Each row was made from one path, in order. Every step used is in the known rows, and no mark comes twice. Write each row's path.
Known rows
X -> Y -> K -> W -> G -> T: [-0.80 -4.95 -6.37  0.62 -2.13  1.96  0.01  1.64  1.58 -1.39 -1.14  2.64
 -1.06  0.82  0.31  1.21  0.05 -3.90 -4.64 -0.35 -0.76  3.10  1.05]
K -> W -> G -> T: [-0.33 -1.51 -2.35  0.14 -0.28 -0.74 -0.67  2.97  0.54 -0.24 -2.03  1.86
 -1.63  1.27 -0.68  1.42  0.76 -0.58 -7.67  0.11  0.90  4.10  0.45]
W -> G -> Y -> X: [ 1.83  1.88  1.79 -1.00 -0.14  0.86  1.02  4.55 -1.39 -0.31  2.72  1.25
 -1.25 -1.11  0.61 -1.59  0.71 -0.70 -1.26 -0.49  0.25 -3.04 -0.34]
Y -> G: [ 1.23  2.82  2.64 -0.40  1.05  0.40 -0.37  0.32 -0.28  0.39  0.45  0.96
 -1.22  0.01 -1.53 -0.65  0.18  1.97  1.62  0.96  0.11 -0.37 -2.53]
K -> W: [-0.96 -0.46  0.71  0.55  1.06 -1.92 -0.91 -2.30  0.75  0.41 -0.57  0.20
 -1.93  0.66 -0.53  0.92 -0.62  0.02 -0.72  0.78 -0.88  2.34 -0.23]
E -> X -> Y -> K -> W: [-3.15 -4.05 -5.77  0.95 -0.48 -0.34 -0.14 -2.94  0.56  0.73 -0.40  0.78
 -0.04  0.60  0.19  0.88 -1.87 -4.41 -0.23 -0.04 -1.27 -1.47 -0.67]
K -> W -> X -> E -> G: [-1.08  1.65 -1.83  1.46  1.22 -2.07 -0.74 -4.09  0.06  0.68 -4.28 -2.00
  2.19 -1.87  0.89  2.00 -3.19 -1.15  0.67 -0.62 -0.38  2.51  3.00]
E -> X: [-2.48  0.05 -0.99 -0.05  1.24 -1.39 -0.20 -1.37 -1.81  1.79  1.37 -0.97
  0.41  1.33 -2.06 -0.11  0.52 -0.07 -0.82  0.14  1.42 -3.26 -2.32]
E -> X -> Y -> G: [-0.63  2.07 -3.11  0.11  0.35  1.46  0.40  0.41 -3.45  1.38  2.34  0.65
 -0.09  0.15 -1.63 -0.32 -0.63 -0.12 -0.20  0.77  0.25 -5.59 -3.78]
G -> Y -> K: [ 0.96 -2.79  1.67 -0.75 -0.76  1.08 -0.27 -1.65  1.50 -0.24  1.82  1.17
 -0.06  0.08 -0.29 -1.50  1.47 -1.10  3.35 -0.09  0.66 -2.57  0.66]
X -> W -> G -> Y: [-0.40  1.52  4.19 -0.58 -1.30  0.95  1.98 -1.11 -1.42 -0.30  1.85  1.27
 -0.57 -0.66 -0.69 -1.82  1.69 -0.97 -0.17  0.25  0.76 -2.31  2.35]
Y -> G -> W -> X: [ 1.54  3.16  2.46 -0.17  1.75  1.88  0.04  4.54  1.43 -0.69  0.14  3.24
 -1.95  0.05  1.51  0.31 -1.36  3.55  3.04 -0.16  0.46  3.12 -3.50]
Y -> X -> E: [-0.39  1.96  1.45  0.54  1.40 -1.96 -1.00 -0.13 -0.67  0.82  1.97 -2.59
  0.78 -2.07 -0.68 -1.29 -2.27  2.36  2.68 -0.01 -2.54  0.64  1.48]
T -> G: [ 0.30  0.83  2.95 -0.39 -0.78 -1.73  0.31  0.29  0.62  0.28 -0.94 -1.54
  0.84  2.15 -1.25 -0.18  3.05  0.39 -0.27  0.41  0.40 -0.38 -1.93]
T -> G -> W: [ 0.57  1.15  3.32 -0.58 -0.46 -0.20 -0.26  0.76  3.11 -0.41 -1.56  0.23
 -1.18  2.77  0.21  0.30  2.97  2.15 -0.12  0.54  0.30  2.35 -2.66]
E -> G -> Y -> K -> W: [ 1.11 -2.37 -0.55 -0.63 -0.36 -0.30 -0.71 -5.27  2.16 -0.36 -4.27 -0.18
  0.13 -0.72  1.35  0.74  0.21 -3.45 -0.01  0.16  0.79 -1.50  1.86]
K -> W -> G -> Y -> X: [ 1.86  1.58  0.62 -0.44  0.06 -0.55  0.65  4.37 -0.57 -0.25  0.54  2.39
 -2.76 -1.40  1.89 -0.22 -0.92 -1.59 -3.03 -0.11 -0.76 -0.89  1.03]
G -> W -> X -> Y -> K: [-0.90 -2.76 -1.86  0.65 -0.62  3.66  0.44  1.44  3.17 -1.85  2.26  2.65
 -0.43  0.61  2.13  0.30 -1.21 -0.83  5.80 -1.08 -0.94  2.76 -1.42]
X -> Y -> G -> T: [ 2.04  0.03 -3.03 -0.48 -0.52  1.96 -0.40  4.07 -2.74 -0.12  2.88  0.68
 -0.71  0.74 -1.56 -0.20  0.89  3.34 -2.43  1.20  0.18 -1.55 -2.79]
E -> X -> Y: [-2.80 -0.53 -3.84  0.43  0.30  0.57  0.37 -1.91 -3.02  1.27  3.91 -0.54
  0.90  1.34 -1.91 -0.16  0.28 -1.37  0.00  0.24  0.21 -4.98 -2.51]
G -> Y: [ 1.33  0.02  2.16 -0.77  0.12  0.36 -0.15 -0.51 -1.41  0.31  3.58  0.65
 -0.49  0.42 -0.98 -1.25  1.78  1.15  0.70  0.61  1.13 -3.46 -0.10]
W -> G: [-1.45  1.33  1.12  0.08  0.05  1.15  0.65 -0.56  0.62 -0.24  1.00  1.52
 -0.53  0.63 -1.59 -0.43  1.47 -1.88 -0.53 -0.20  0.68  0.79 -0.62]

Which path is each row?
[ 0.05 -0.24 -2.81  0.32  0.54 -1.07 -0.93 -0.17 -2.05  0.66 -2.54 -3.50
  4.22 -0.46 -0.82  1.04 -0.55  1.97 -2.20 -0.89  1.83  0.98  1.77] : W -> X -> E -> G -> T
[ 0.17  3.79  0.84  0.00  2.01 -0.45 -1.78 -3.29  1.69  0.04 -1.82 -2.71
  0.29 -1.77  1.20 -0.12 -2.07  3.02  2.05  0.09 -1.76  1.61  0.72] : Y -> X -> E -> G -> W
[ 2.28 -3.74  0.93 -0.26 -1.95 -1.31  0.95  3.77  2.26 -0.60 -3.71  1.27
  0.63  0.53  2.90  0.85  0.90 -2.63 -0.14 -1.04  0.81  0.29  0.87] : T -> G -> Y -> K -> W -> X
[-0.45  1.34 -2.33  0.37  0.43  3.09  0.43 -0.98  0.33 -1.29  0.98  0.05
  0.70  0.68  1.75  1.58 -0.41  0.08  2.97 -0.47  0.12  0.21 -2.12] : E -> G -> W -> X -> Y
[-0.95  1.70  0.90  1.12  1.37  0.56 -0.85  0.41  1.59  0.09  1.14  1.23
  0.35 -0.37  0.72  0.14 -2.13  3.00  3.50 -0.76 -0.88  3.88  0.95] : G -> W -> X -> E
[-1.50 -3.79 -2.80  1.00 -0.81  0.72 -0.32 -3.25  2.21 -0.87  0.45  1.19
 -1.13  0.06  0.48  0.68 -1.48 -3.49  1.94  0.26 -2.34  1.55  0.60] : X -> Y -> K -> W
[ 2.06  1.95  1.82 -0.23  0.76 -1.13 -0.76  0.99 -2.41  0.85  3.56 -1.14
  0.47 -2.45  0.09 -2.14 -1.45  2.96  2.01  0.05 -1.37 -3.32  2.45] : G -> Y -> X -> E
[ 2.15  0.46  0.08 -0.99  0.41  0.05 -1.05  3.92 -1.47  0.45  0.28  0.30
 -0.77  0.92 -2.03 -0.30  1.15  3.69 -2.89  0.96  1.27  0.50 -2.47] : Y -> G -> T
[-0.77  2.97  0.30  0.43  1.36  0.64 -1.88 -6.44  2.24  0.23 -2.46 -1.26
  0.80 -0.34 -0.25  0.35 -0.61  2.03  1.28  0.47 -0.42  1.66  1.08] : X -> E -> G -> W
[-0.62 -0.65  0.13  0.87  1.05 -1.75  0.19  1.09  0.13  0.15 -0.16  0.72
 -0.77  0.16  0.87  1.53 -1.85 -0.46  0.65 -0.38 -0.31  3.40 -0.30] : K -> W -> X
[-3.96 -0.05  1.79 -0.08  0.63 -2.33  0.99 -4.08 -2.26  1.87  0.61 -2.50
  0.89  0.48 -2.00 -1.04  0.12  0.22  0.23  0.60  0.50 -2.12 -0.55] : E -> X -> W
[ 1.11  1.97 -0.61  0.44  0.14  2.55  1.23  4.12 -2.32 -0.38  3.29  1.30
  0.12 -0.62  0.24 -0.18 -1.38  0.57  3.60 -0.13 -0.28 -1.48 -2.76] : W -> X -> Y -> G
[ 1.09  1.04 -2.22 -0.37  1.03 -2.21 -1.85 -0.17 -1.82  0.71 -1.87 -4.98
  2.55 -1.49 -0.82  0.01 -0.97  3.28 -2.92 -0.05 -0.13  0.11  1.46] : Y -> X -> E -> G -> T
[-1.36  1.16  0.18  0.63  0.29 -0.32  0.28 -0.58  1.53 -0.18 -1.55  2.36
 -2.28  0.31 -0.37  0.95 -0.26 -2.70 -2.82  0.12 -0.35  3.09  0.59] : K -> W -> G
[ 0.54  0.53 -0.34  0.41 -1.34  2.00  1.18  5.19  1.01 -1.29  1.14  1.05
  0.01  2.33  1.94  0.98  1.36  0.77  1.27 -0.52 -0.35  0.97 -2.97] : T -> G -> W -> X -> Y
[ 0.76  0.65  0.14 -0.03 -0.45  0.49  0.35  1.23  0.07 -0.24 -0.01  3.50
 -2.33 -0.08  0.51  0.16  0.70 -2.81 -3.76  0.23  0.55 -0.93  1.39] : K -> W -> G -> Y
[-0.98 -0.32 -1.66  0.78 -0.07  1.46  1.20  2.23 -2.29 -0.62  4.67  0.02
  0.95  0.39 -0.03  0.15 -0.54 -0.67  3.23 -0.55 -0.55 -0.89 -1.51] : W -> X -> Y
[-0.98 -1.46  3.46 -0.68 -1.97  1.53  2.11 -2.40  1.39 -0.92 -0.18  1.60
 -0.20 -1.02  0.11 -2.18  1.26 -3.31  2.07 -0.48  0.32 -1.24  3.00] : X -> W -> G -> Y -> K
[-1.79 -0.43  1.69 -0.48 -1.09 -0.21  1.03  1.12 -0.90 -0.22 -0.19 -0.42
 -0.13  0.87 -1.80 -0.61  2.08  0.51 -4.59  0.09  1.12  2.43  0.99] : X -> W -> G -> T
[-1.56 -1.44 -2.14  1.42  0.43 -1.49 -0.84 -4.92  3.03  0.02 -6.00 -1.81
  2.86 -2.12  1.67  1.83 -3.59 -3.16  2.95 -1.29 -0.81  3.60  3.73] : Y -> K -> W -> X -> E -> G
[ 2.02  1.38  6.30 -1.54 -1.33 -2.80  1.77  2.49 -1.90  0.19  0.30 -2.88
  0.11 -0.60  1.21 -2.03  2.01  2.31 -0.07  0.47 -0.78 -3.60  0.72] : T -> G -> Y -> X -> W
[ 1.12  1.98 -0.10  0.23  0.43  0.32 -0.04 -2.09 -2.20  0.68 -0.23 -1.77
  3.44 -1.98  0.33 -0.15 -0.83  0.24  1.97 -0.79  1.43 -3.71  2.96] : W -> X -> E -> G -> Y
[-1.35 -3.16 -1.55  0.39 -1.06  1.99  0.11 -3.06  1.33 -0.86  2.79  0.13
  0.51  0.41 -0.84 -0.79  0.15 -2.55  4.69 -0.05 -1.57 -0.59 -0.63] : X -> Y -> K
[ 0.95  0.68  2.89 -0.13 -0.31  0.09  0.67  4.53  2.35 -0.70 -1.61  0.69
 -0.11  2.41  1.53  0.92  1.64  2.01  0.86 -0.70  0.75  3.21 -2.90] : T -> G -> W -> X
[ 2.54 -0.07  2.79 -1.04 -1.40 -0.72  0.48  1.93 -0.84  0.41  0.47 -0.30
  0.47  1.56 -0.51 -0.85  3.92  0.87 -1.35  0.62  1.42 -4.35 -0.96] : T -> G -> Y
[ 0.25 -1.06 -1.97 -0.89  0.33 -0.67 -1.24 -1.77 -1.29  0.11 -1.65 -3.10
  1.72  1.32 -1.90  0.81  2.50  1.95 -3.90  0.57  2.34 -0.21 -1.41] : E -> G -> T
[-0.74  0.07  1.82 -0.94 -0.53 -1.17  1.22  4.28 -1.63 -0.53  0.46 -1.77
 -0.54 -0.58 -0.27 -0.94  0.34  1.58 -3.80 -0.18 -0.44  2.39  0.57] : Y -> X -> W -> G -> T
[-0.92 -4.46 -3.28  0.12 -1.05 -0.01 -0.52  1.14  3.27 -0.84 -3.73  2.21
 -1.23  0.80 -0.01  1.15  0.36 -2.98 -5.25 -0.51  0.60  5.25  0.90] : Y -> K -> W -> G -> T
[ 1.16  1.49 -2.07  1.04  0.31  0.99  0.80  3.70 -1.54 -0.40  0.77  2.44
 -1.49 -0.84  1.48  1.38 -3.09 -0.63  1.22  0.18 -1.45  0.66 -1.54] : K -> W -> X -> Y -> G
[ 0.90 -3.76  0.58 -0.24 -0.35 -0.53 -0.56 -2.13  2.11 -0.21 -0.82  2.03
 -1.33 -0.11  0.85 -0.13 -0.20 -2.34  0.71  0.17 -0.38 -0.24  1.62] : G -> Y -> K -> W
[-0.12 -0.20 -2.53  0.03  0.51 -1.21 -1.88 -3.37 -1.13  0.87 -2.36 -3.91
  3.08 -0.08 -2.17  0.59  0.47  2.58 -3.18  0.35  1.12  0.08  1.97] : X -> E -> G -> T
[ 1.07  1.18  5.34 -1.26  0.22 -1.71  1.07  0.76 -2.75  0.18  3.67 -2.10
 -0.77 -1.51  0.70 -2.48 -0.25  2.64  2.05  0.63 -0.99 -2.98  1.15] : G -> Y -> X -> W
[ 0.81 -1.27 -1.37  0.41 -0.25 -0.75 -1.57 -7.39  2.23  0.30 -4.95 -0.84
  1.39 -2.24  1.02  0.33 -1.62 -2.29  0.54  0.10 -0.51 -1.09  5.04] : X -> E -> G -> Y -> K -> W
